What can hang from each mark:
Z427: Z55
Z987: Z567 Z871
Z348: Z55
Z810: Z55 Z921
Z921: Z55 Z567 Z871
Z55: Z348 Z427 Z810 Z871 Z921
Z871: Z55 Z921 Z987
Z567: Z871 Z921

Known rows, with every way that one mark hangs from another:
(Z810 (Z921 (Z55 Z427) Z871)): -.16	.46	-.10	-.13	.14	-.06	.16	.17	-.18	-.04	.07	.03	-.14	.06	.22	.03	-.01	-.21	.29	.08	-.19	.00	.08	.00	.05	-.11	.11	-.01	-.08	-.01	.14	-.03	-.19	-.01	.20	.13	-.16	.22
(Z987 Z567 (Z871 Z55 Z921)): -.12	.40	-.22	.07	.17	-.19	-.13	.12	-.17	-.01	-.24	-.05	.04	-.15	.21	.06	-.01	-.64	.21	-.14	-.36	-.06	-.16	.01	.05	.05	.02	-.04	-.21	-.07	.05	-.01	.00	-.02	.16	.14	-.16	.07
(Z921 Z567 Z871): -.02	.24	-.29	-.09	-.06	.00	.13	.05	.05	-.12	-.14	-.13	-.15	-.01	.11	-.04	.10	-.38	.13	-.01	-.04	.04	-.14	-.11	-.05	.02	.16	-.08	-.27	-.08	.09	-.11	-.13	-.07	.24	-.07	.04	.18
(Z871 Z921 (Z987 Z567)): -.08	.21	-.30	.05	.14	-.07	-.02	.25	-.14	-.11	.03	.02	.05	.06	.08	.08	.04	-.48	.22	-.11	-.36	-.02	-.03	.04	-.08	.02	-.17	.00	-.17	-.17	.03	-.02	-.12	-.07	.05	-.01	.02	.14
(Z427 (Z55 (Z921 Z567 Z871))): .03	.23	-.25	-.15	.08	-.07	.33	.15	-.15	.07	.07	-.22	-.23	-.05	.11	.05	.16	-.53	.20	.02	-.16	.04	-.07	-.09	-.04	-.02	.06	-.03	-.11	-.04	-.03	-.10	-.14	-.07	.11	-.14	-.14	.17
(Z871 (Z921 (Z55 Z348 Z427 Z810)) Z987): -.19	.19	-.28	-.09	.30	-.18	.28	.43	-.34	.01	.42	.06	-.01	.26	.04	-.03	-.12	-.42	.33	.03	-.42	-.08	.05	.06	.16	-.20	.20	.03	-.23	-.14	.03	.08	-.13	-.17	-.03	.07	.03	.21
(Z55 Z348 Z427 (Z810 (Z921 Z567 Z871))): -.31	.27	-.17	-.03	.06	-.12	.25	-.12	-.40	.06	.24	.02	-.05	.09	.07	-.09	-.14	-.57	.43	.17	-.05	.01	-.07	-.06	.15	-.10	.24	-.06	-.33	-.23	-.01	.00	-.29	-.06	.16	-.09	.12	.12
(Z427 Z55): .13	.02	-.03	-.02	.14	-.05	.14	.20	-.06	.09	.09	-.09	-.11	-.02	-.03	.06	.02	.00	.03	-.05	-.06	-.05	.06	-.05	.01	.02	.00	-.04	.13	.19	-.02	-.05	.06	.03	-.08	.02	-.14	.03
(Z871 Z55): .08	.04	-.11	.03	.17	-.05	.05	.27	-.02	-.04	.07	-.07	-.04	.03	-.03	.04	-.02	-.03	.10	-.05	-.15	-.09	.09	.03	-.02	.05	.07	-.02	.04	.10	.04	-.03	.10	-.04	-.01	.14	-.12	.08
(Z427 (Z55 Z348 (Z810 (Z921 Z567)) (Z871 Z987))): -.03	.32	-.20	.02	.21	-.30	.38	.30	-.46	.04	.22	-.18	-.08	.00	-.02	.01	-.07	-.59	.28	.06	-.25	-.06	.05	-.11	.10	-.16	.11	-.09	-.19	-.08	-.21	.00	-.11	-.12	-.06	-.16	-.08	.29
(Z871 (Z921 Z55)): .00	.23	-.11	-.10	.13	-.06	.08	.30	-.13	-.09	.02	-.04	-.06	.05	.14	.08	.06	-.32	.11	-.06	-.27	.00	.05	.05	-.01	-.14	-.03	.05	-.08	-.07	.06	-.02	-.07	-.06	.04	.04	-.15	.15
(Z55 Z427 Z810 (Z871 Z921)): -.46	.15	-.15	.02	-.06	-.19	.01	-.04	-.24	.16	.04	.21	.16	-.09	.19	-.23	-.14	-.32	.10	.11	-.13	.08	-.30	.01	.42	-.25	.02	-.01	-.23	-.28	-.07	.09	-.32	-.22	.10	.04	.03	.05
(Z987 (Z567 Z921) (Z871 (Z55 Z348 Z427 Z810))): -.34	.28	-.18	.01	.31	-.27	.07	-.01	-.39	.22	.02	.08	.12	-.02	.14	-.15	-.16	-.77	.40	.07	-.25	-.06	-.18	-.14	.32	.01	.20	-.06	-.31	-.17	-.04	.05	-.10	-.08	.08	.14	.05	-.04
(Z871 Z55 Z987): .09	.10	-.25	.05	.28	-.11	.13	.53	.01	-.11	.20	-.10	-.05	.13	-.06	.05	-.02	-.02	.16	-.09	-.31	-.15	.18	.05	-.08	.02	.12	-.04	.00	.11	.07	-.01	.13	-.13	-.02	.16	-.09	.21
(Z55 Z348 Z427): -.18	-.16	.03	.03	.08	.01	.21	-.10	-.16	.25	.30	.15	-.03	.18	-.09	.00	-.14	-.09	.21	.07	.04	-.06	-.04	-.04	.13	.02	.22	.05	-.02	.01	-.01	.10	-.01	.07	-.07	.06	.03	-.06
(Z567 (Z871 Z55)): .00	.13	-.10	-.04	.13	-.10	-.04	.14	.03	-.04	-.14	-.14	-.08	.03	.05	-.07	-.05	-.16	.08	-.06	-.20	-.08	.04	-.10	.20	.11	.05	-.05	.03	.08	.08	.02	.03	-.10	.09	.19	-.14	.17
(Z987 Z567 (Z871 Z55)): -.02	.33	-.19	.07	.19	-.19	-.12	.08	-.09	.04	-.21	-.03	.07	-.14	.10	.02	-.05	-.40	.13	-.10	-.21	-.08	-.17	-.07	.09	.13	.12	-.06	-.16	.02	.06	-.02	.07	.04	.11	.17	-.12	.02
(Z427 (Z55 Z348 Z810 (Z871 Z921 (Z987 Z567)))): -.07	.22	-.21	.04	.23	-.32	.27	.31	-.48	.13	.13	-.07	.04	-.01	.01	.01	-.11	-.72	.20	-.08	-.40	-.10	-.17	-.06	.22	-.09	.08	-.07	-.22	-.07	-.22	.01	-.13	-.12	-.11	-.09	-.05	.19
(Z55 Z427 Z871): -.31	.06	-.06	.02	-.05	-.09	.08	-.07	-.02	.22	.03	.20	.06	-.03	.12	-.13	-.09	-.02	.04	.11	.04	.04	-.23	-.08	.31	-.09	.11	.01	-.04	-.08	-.01	.09	-.14	-.06	.06	.13	-.07	.03
(Z810 (Z55 Z348 Z427 (Z871 Z987) (Z921 Z567))): -.20	.21	-.27	-.08	.21	-.21	.49	.17	-.32	.32	.45	.04	-.12	.18	.01	.01	-.05	-.64	.37	.19	-.23	-.06	-.06	-.14	.06	.00	.25	.08	-.16	-.07	-.10	.09	-.15	-.12	-.01	-.01	-.17	.30
(Z921 (Z55 Z348)): .15	.05	.02	-.12	.21	-.10	.26	.21	-.19	.04	.17	-.05	-.09	.17	-.07	.09	-.05	-.23	.10	-.01	-.13	-.10	.03	-.04	.02	-.03	.23	.05	-.08	.09	-.01	.01	.07	.06	-.12	.03	-.10	.10
(Z987 (Z567 Z921)): -.10	.14	-.10	-.03	.11	-.05	-.04	-.06	-.13	.00	-.12	.04	.09	.00	.10	-.02	.07	-.50	.18	.03	-.08	.06	-.10	-.11	.02	.06	-.21	.01	-.12	-.17	-.04	-.07	-.16	-.02	.04	-.04	.07	-.04
(Z567 (Z871 (Z55 Z348 Z427 Z810) Z921 Z987)): -.29	.16	-.26	.01	.27	-.21	.16	.32	-.28	.03	.22	-.04	-.02	.22	.07	-.13	-.20	-.49	.38	-.02	-.48	-.14	.04	-.04	.35	-.04	.17	-.05	-.17	-.08	.02	.11	-.12	-.24	.08	.19	-.03	.26
(Z567 (Z871 (Z55 Z810))): -.04	.17	-.13	-.02	.14	-.19	-.08	.11	-.10	-.05	-.09	-.14	.03	-.02	.05	-.18	-.13	-.22	.08	-.01	-.20	-.08	-.03	-.10	.31	.03	.06	-.09	-.07	.00	.03	.00	-.05	-.17	.10	.15	-.03	.13
(Z810 (Z921 Z871)): -.10	.34	.02	-.03	-.04	-.01	.05	-.03	-.15	-.13	-.12	-.08	-.12	-.05	.18	.05	.05	-.23	.16	.02	-.13	.01	.10	.04	-.07	-.04	.00	-.06	-.06	-.04	-.01	-.04	-.14	.00	.18	-.02	-.07	.19
(Z348 (Z55 Z921)): .03	.07	-.08	-.04	.07	.05	.20	.02	-.21	.21	.19	-.06	-.04	.02	.02	.00	.05	-.21	.16	.08	-.19	-.02	-.07	-.04	-.07	.00	.03	.07	.01	-.03	-.08	-.03	.08	-.12	-.08	.05	-.10	-.02

Rows:
-.14	.40	-.15	-.10	.25	-.11	.38	.32	-.30	-.03	.26	.01	-.19	.24	.11	.08	-.05	-.33	.40	.04	-.34	-.10	.17	.00	.02	-.10	.29	-.02	-.13	.02	.08	.03	-.12	-.03	.10	.12	-.12	.34 -> (Z810 (Z921 (Z55 Z348 Z427) (Z871 Z987)))
-.09	.10	.13	.03	.07	-.13	.11	-.11	-.46	.00	.19	-.05	.06	.02	-.05	.01	-.14	-.36	.22	.08	-.08	-.03	.10	.05	.06	-.11	.05	-.01	-.14	-.15	-.17	.03	-.12	.01	-.07	-.13	.07	.03 -> (Z55 Z348 (Z810 Z921))
-.25	-.13	.00	.02	.10	-.09	.14	-.14	-.31	.23	.34	.16	.10	.14	-.09	-.14	-.25	-.15	.21	.13	.04	-.04	-.14	-.01	.27	-.06	.26	.00	-.15	-.11	-.07	.09	-.11	-.03	-.07	.00	.16	-.10 -> (Z55 Z348 Z427 Z810)
-.28	.27	-.28	-.05	.25	-.21	-.11	.00	-.23	.08	-.09	.04	.12	.02	.16	-.23	-.11	-.62	.37	.09	-.24	.01	-.17	-.21	.39	.09	-.11	-.06	-.16	-.19	.04	-.03	-.26	-.17	.15	.18	.05	.04 -> (Z987 (Z567 (Z871 (Z55 Z427 Z810)) Z921))
-.15	.44	-.17	-.01	.32	-.15	.28	.15	-.41	.12	.30	.05	-.16	.19	.04	.12	-.14	-.50	.51	.06	-.33	-.16	.10	-.02	-.09	.17	.21	-.05	-.08	.10	.02	-.03	-.17	.09	.10	.11	-.13	.31 -> (Z810 (Z55 Z348 Z427) (Z921 (Z871 (Z987 Z567))))
-.02	.07	-.07	-.07	.14	-.16	.17	.09	-.32	.14	.22	-.10	.00	-.10	.01	-.04	-.02	-.27	.09	.05	-.15	.03	-.03	.00	.14	-.13	-.03	.00	-.01	-.06	-.16	-.02	-.12	-.11	-.08	-.12	-.04	-.01 -> (Z427 (Z55 Z810 Z921))
-.12	.35	-.44	-.05	.30	-.13	.09	.44	-.15	-.03	.21	.14	.01	.18	.12	.06	-.02	-.46	.35	-.03	-.44	-.04	-.08	.01	.05	-.04	-.05	.04	-.19	-.13	.17	-.01	-.16	-.10	.07	.15	-.06	.17 -> (Z871 (Z921 (Z55 Z427)) (Z987 Z567))
-.22	.26	-.25	-.10	.09	-.17	.25	.00	-.18	.31	.23	.08	-.07	.00	.12	-.07	.00	-.47	.25	.22	-.08	.06	-.17	-.13	.12	-.01	.09	.07	-.09	-.13	-.04	.02	-.23	-.11	.08	.03	-.20	.18 -> (Z810 (Z55 Z427 Z871 (Z921 Z567)))
-.28	.10	-.23	-.03	.28	-.24	.26	.20	-.32	.15	.32	-.03	-.01	.20	.01	-.16	-.18	-.48	.36	.07	-.40	-.11	.02	-.08	.39	-.03	.23	.00	-.15	-.11	-.04	.14	-.12	-.23	.03	.15	.00	.20 -> (Z567 (Z871 (Z55 Z348 Z427 Z810 Z921) Z987))
-.28	.14	-.17	-.06	.15	-.20	.02	.00	-.21	.14	.10	.00	.04	.01	.12	-.22	-.14	-.34	.23	.12	-.23	.00	-.10	-.07	.42	-.03	.07	.00	-.08	-.16	.02	.07	-.20	-.21	.12	.17	-.05	.08 -> (Z567 (Z871 (Z55 Z427 Z810 Z921)))
.02	.19	-.16	.04	.26	-.19	.19	.17	-.40	-.08	.24	-.17	-.01	.06	-.07	.05	-.11	-.55	.37	.06	-.17	-.09	.12	.00	-.02	-.05	.11	-.04	-.20	-.11	-.07	-.04	-.04	-.06	.01	-.05	-.04	.16 -> (Z871 (Z55 Z348 (Z810 (Z921 Z567))))
-.18	.26	-.21	.00	.08	-.19	.09	.16	-.10	.00	-.13	.05	.09	-.01	.14	-.07	.06	-.53	.11	.02	-.24	.03	-.14	-.14	.14	-.05	-.08	-.03	-.19	-.21	-.10	.00	-.14	-.15	.04	-.02	.01	.19 -> (Z55 (Z871 (Z987 (Z567 Z921))))
.02	.53	-.21	-.11	.09	-.17	.17	.20	-.18	-.12	-.06	-.10	-.09	-.03	.18	.05	.08	-.51	.22	.09	-.14	.07	.03	-.11	-.02	-.16	-.04	.01	-.18	-.17	.02	-.05	-.16	-.06	.12	-.04	-.22	.29 -> (Z810 (Z921 (Z55 Z871) Z567))
-.20	.17	-.09	-.11	-.06	-.13	.09	-.11	-.26	.00	.03	-.05	.05	-.12	.13	-.16	.00	-.43	.08	.09	-.16	.08	-.19	.03	.20	-.15	.12	-.01	-.25	-.24	-.12	-.02	-.26	-.18	.12	-.12	.12	.07 -> (Z55 Z810 (Z921 Z871))
-.16	.10	-.48	.04	.33	-.08	.37	.52	-.20	-.01	.43	-.04	-.15	.31	-.02	.10	-.03	-.58	.53	-.03	-.40	-.13	.13	.02	-.07	-.02	.20	.01	-.22	-.09	.11	.06	-.02	-.15	.06	.10	-.09	.28 -> (Z871 (Z55 Z348 Z427) (Z921 Z567) Z987)
-.14	.41	-.23	-.06	.29	-.14	.28	.12	-.31	.12	.31	-.07	-.22	.26	.04	.04	-.11	-.57	.56	.16	-.23	-.11	.25	-.17	-.04	.13	.08	-.03	-.04	.01	.05	.03	-.15	-.02	.12	.08	-.17	.38 -> (Z810 (Z55 Z348 Z427) (Z921 (Z567 (Z871 Z987))))
-.37	.26	-.41	.02	.02	-.11	.20	.24	-.03	.05	.11	.12	-.01	.08	.20	-.08	.03	-.46	.27	.06	-.22	.06	-.15	-.05	.15	-.17	.02	-.01	-.24	-.28	.05	.08	-.23	-.23	.16	.04	-.05	.26 -> (Z55 Z427 (Z871 (Z921 Z567) Z987))
-.01	.22	.05	-.04	.17	-.17	.28	.11	-.47	.06	.16	-.18	-.12	-.03	.00	.04	-.10	-.40	.23	.00	-.19	-.10	.08	-.01	.06	-.07	.16	-.11	-.08	.06	-.17	-.05	-.09	.02	-.01	-.09	-.06	.15 -> (Z427 (Z55 Z348 (Z810 (Z921 Z871))))
-.12	.41	-.17	-.09	.15	-.17	.35	.12	-.31	.09	.19	.02	-.10	.10	.12	.07	-.04	-.57	.38	.16	-.09	.02	-.02	-.14	.10	-.15	.13	.05	-.19	-.17	.01	.03	-.19	.00	.07	-.01	-.20	.23 -> (Z810 (Z921 (Z55 Z348 Z427 Z871) Z567))
-.40	.43	-.28	.09	.11	-.28	-.01	.01	-.34	.07	.13	.22	.21	-.04	.13	-.16	-.18	-.40	.29	.13	-.20	.03	-.20	-.04	.34	-.14	-.06	-.05	-.23	-.29	-.06	.05	-.33	-.16	.10	.03	.08	.13 -> (Z55 Z427 (Z810 Z921) (Z871 (Z987 Z567)))
-.10	.34	-.52	-.17	.29	-.22	.42	.42	-.24	-.03	.34	-.04	-.12	.26	.03	-.12	-.10	-.58	.39	.08	-.28	-.08	-.14	-.12	.20	-.11	.51	-.06	-.45	-.10	.12	-.05	-.19	-.18	.15	.02	.12	.31 -> (Z921 (Z55 Z348 Z427 Z810) Z567 (Z871 Z987))
-.15	.18	-.22	.04	.29	-.16	.21	.13	-.40	.06	.38	-.02	.00	.12	-.05	-.02	-.18	-.45	.49	.12	-.13	-.08	.06	.00	.10	-.05	.16	-.01	-.18	-.13	.01	.02	-.11	-.07	.04	.05	-.02	.11 -> (Z871 (Z55 Z348 Z427 (Z810 (Z921 Z567))))
-.04	.42	.05	-.01	.07	-.18	.09	.05	-.25	.06	-.02	-.04	-.07	-.09	.14	.07	-.03	-.25	.15	.10	-.15	-.03	.12	-.03	-.05	.00	-.08	-.01	.08	.06	-.11	-.02	-.11	.00	.03	.04	-.30	.28 -> (Z810 (Z55 Z871) Z921)
-.06	.22	-.28	-.19	.22	-.12	.28	.10	-.12	.13	.14	-.04	-.16	.26	.02	-.06	-.08	-.53	.34	.10	-.10	-.03	-.09	-.27	.25	.03	.26	.02	-.20	-.05	.16	.03	-.09	-.03	.11	.10	-.08	.19 -> (Z921 (Z55 Z348 Z427) (Z567 Z871))
-.02	.30	-.24	.07	.29	-.20	.07	.46	-.26	-.21	.23	-.11	.04	.04	.01	-.01	-.08	-.17	.29	.00	-.37	-.12	.25	.10	-.03	-.11	.00	-.07	-.08	-.04	-.02	-.02	-.02	-.19	.02	.07	-.02	.24 -> (Z871 (Z55 (Z810 Z921)) Z987)
.06	-.01	.07	.00	.12	-.16	.34	.14	-.25	.23	.08	-.09	-.11	-.02	-.05	.07	-.05	-.27	.03	-.04	-.08	-.09	-.07	-.12	.16	-.02	.19	-.03	.03	.17	-.19	.03	.07	.04	-.15	-.03	-.20	.10 -> (Z427 (Z55 Z348 Z871))
-.16	.20	-.34	-.13	.21	-.14	.26	.21	-.34	.03	.31	.01	-.03	.18	.06	-.03	-.08	-.67	.38	.09	-.21	.02	-.11	-.04	.13	-.19	.15	.04	-.34	-.26	.06	.00	-.23	-.12	.06	-.04	.02	.13 -> (Z871 (Z921 (Z55 Z348 Z427 Z810) Z567))
-.25	.12	-.23	.01	.25	-.11	.22	.34	-.17	.06	.18	-.06	-.13	.26	.07	-.02	-.12	-.44	.39	-.06	-.46	-.16	.12	-.04	.21	.03	.15	-.02	-.07	.00	.07	.13	-.04	-.17	.08	.23	-.13	.29 -> (Z567 (Z871 (Z55 Z348 Z427) Z921 Z987))
-.20	.43	-.42	-.02	.19	-.09	.10	.13	-.25	.10	.25	-.05	-.04	.15	.09	-.21	-.13	-.33	.47	.17	-.26	-.04	-.03	-.18	.16	-.04	.01	-.07	-.16	-.15	.08	-.02	-.13	-.28	.13	.14	.02	.19 -> (Z348 (Z55 Z427 (Z810 (Z921 (Z567 (Z871 Z987))))))
-.22	.12	-.36	.05	.45	-.23	.23	.34	-.38	.09	.39	.09	.11	.22	-.05	-.09	-.17	-.61	.50	.06	-.35	-.12	-.03	-.05	.20	.04	.15	-.03	-.24	-.13	-.02	.01	-.11	-.16	-.03	.13	.12	.10 -> (Z871 (Z55 Z348 Z427 Z810) (Z987 (Z567 Z921)))
-.08	.18	-.25	-.02	.19	-.07	.05	.18	-.09	-.07	.02	.02	.05	.10	.06	.00	.07	-.44	.23	-.01	-.25	.01	.01	-.08	-.04	.03	-.16	-.02	-.14	-.15	-.02	-.04	-.11	-.10	.03	-.02	.11	.10 -> (Z871 (Z987 (Z567 Z921)))
-.18	.15	-.12	-.18	.20	-.06	.19	.19	-.08	.06	.12	.11	-.05	.14	.17	-.07	.04	-.25	.25	.14	-.13	.07	.07	-.11	.13	-.14	-.02	.04	-.03	-.10	.09	.01	-.12	-.09	.05	.14	-.06	.06 -> (Z567 (Z921 (Z55 Z427)))
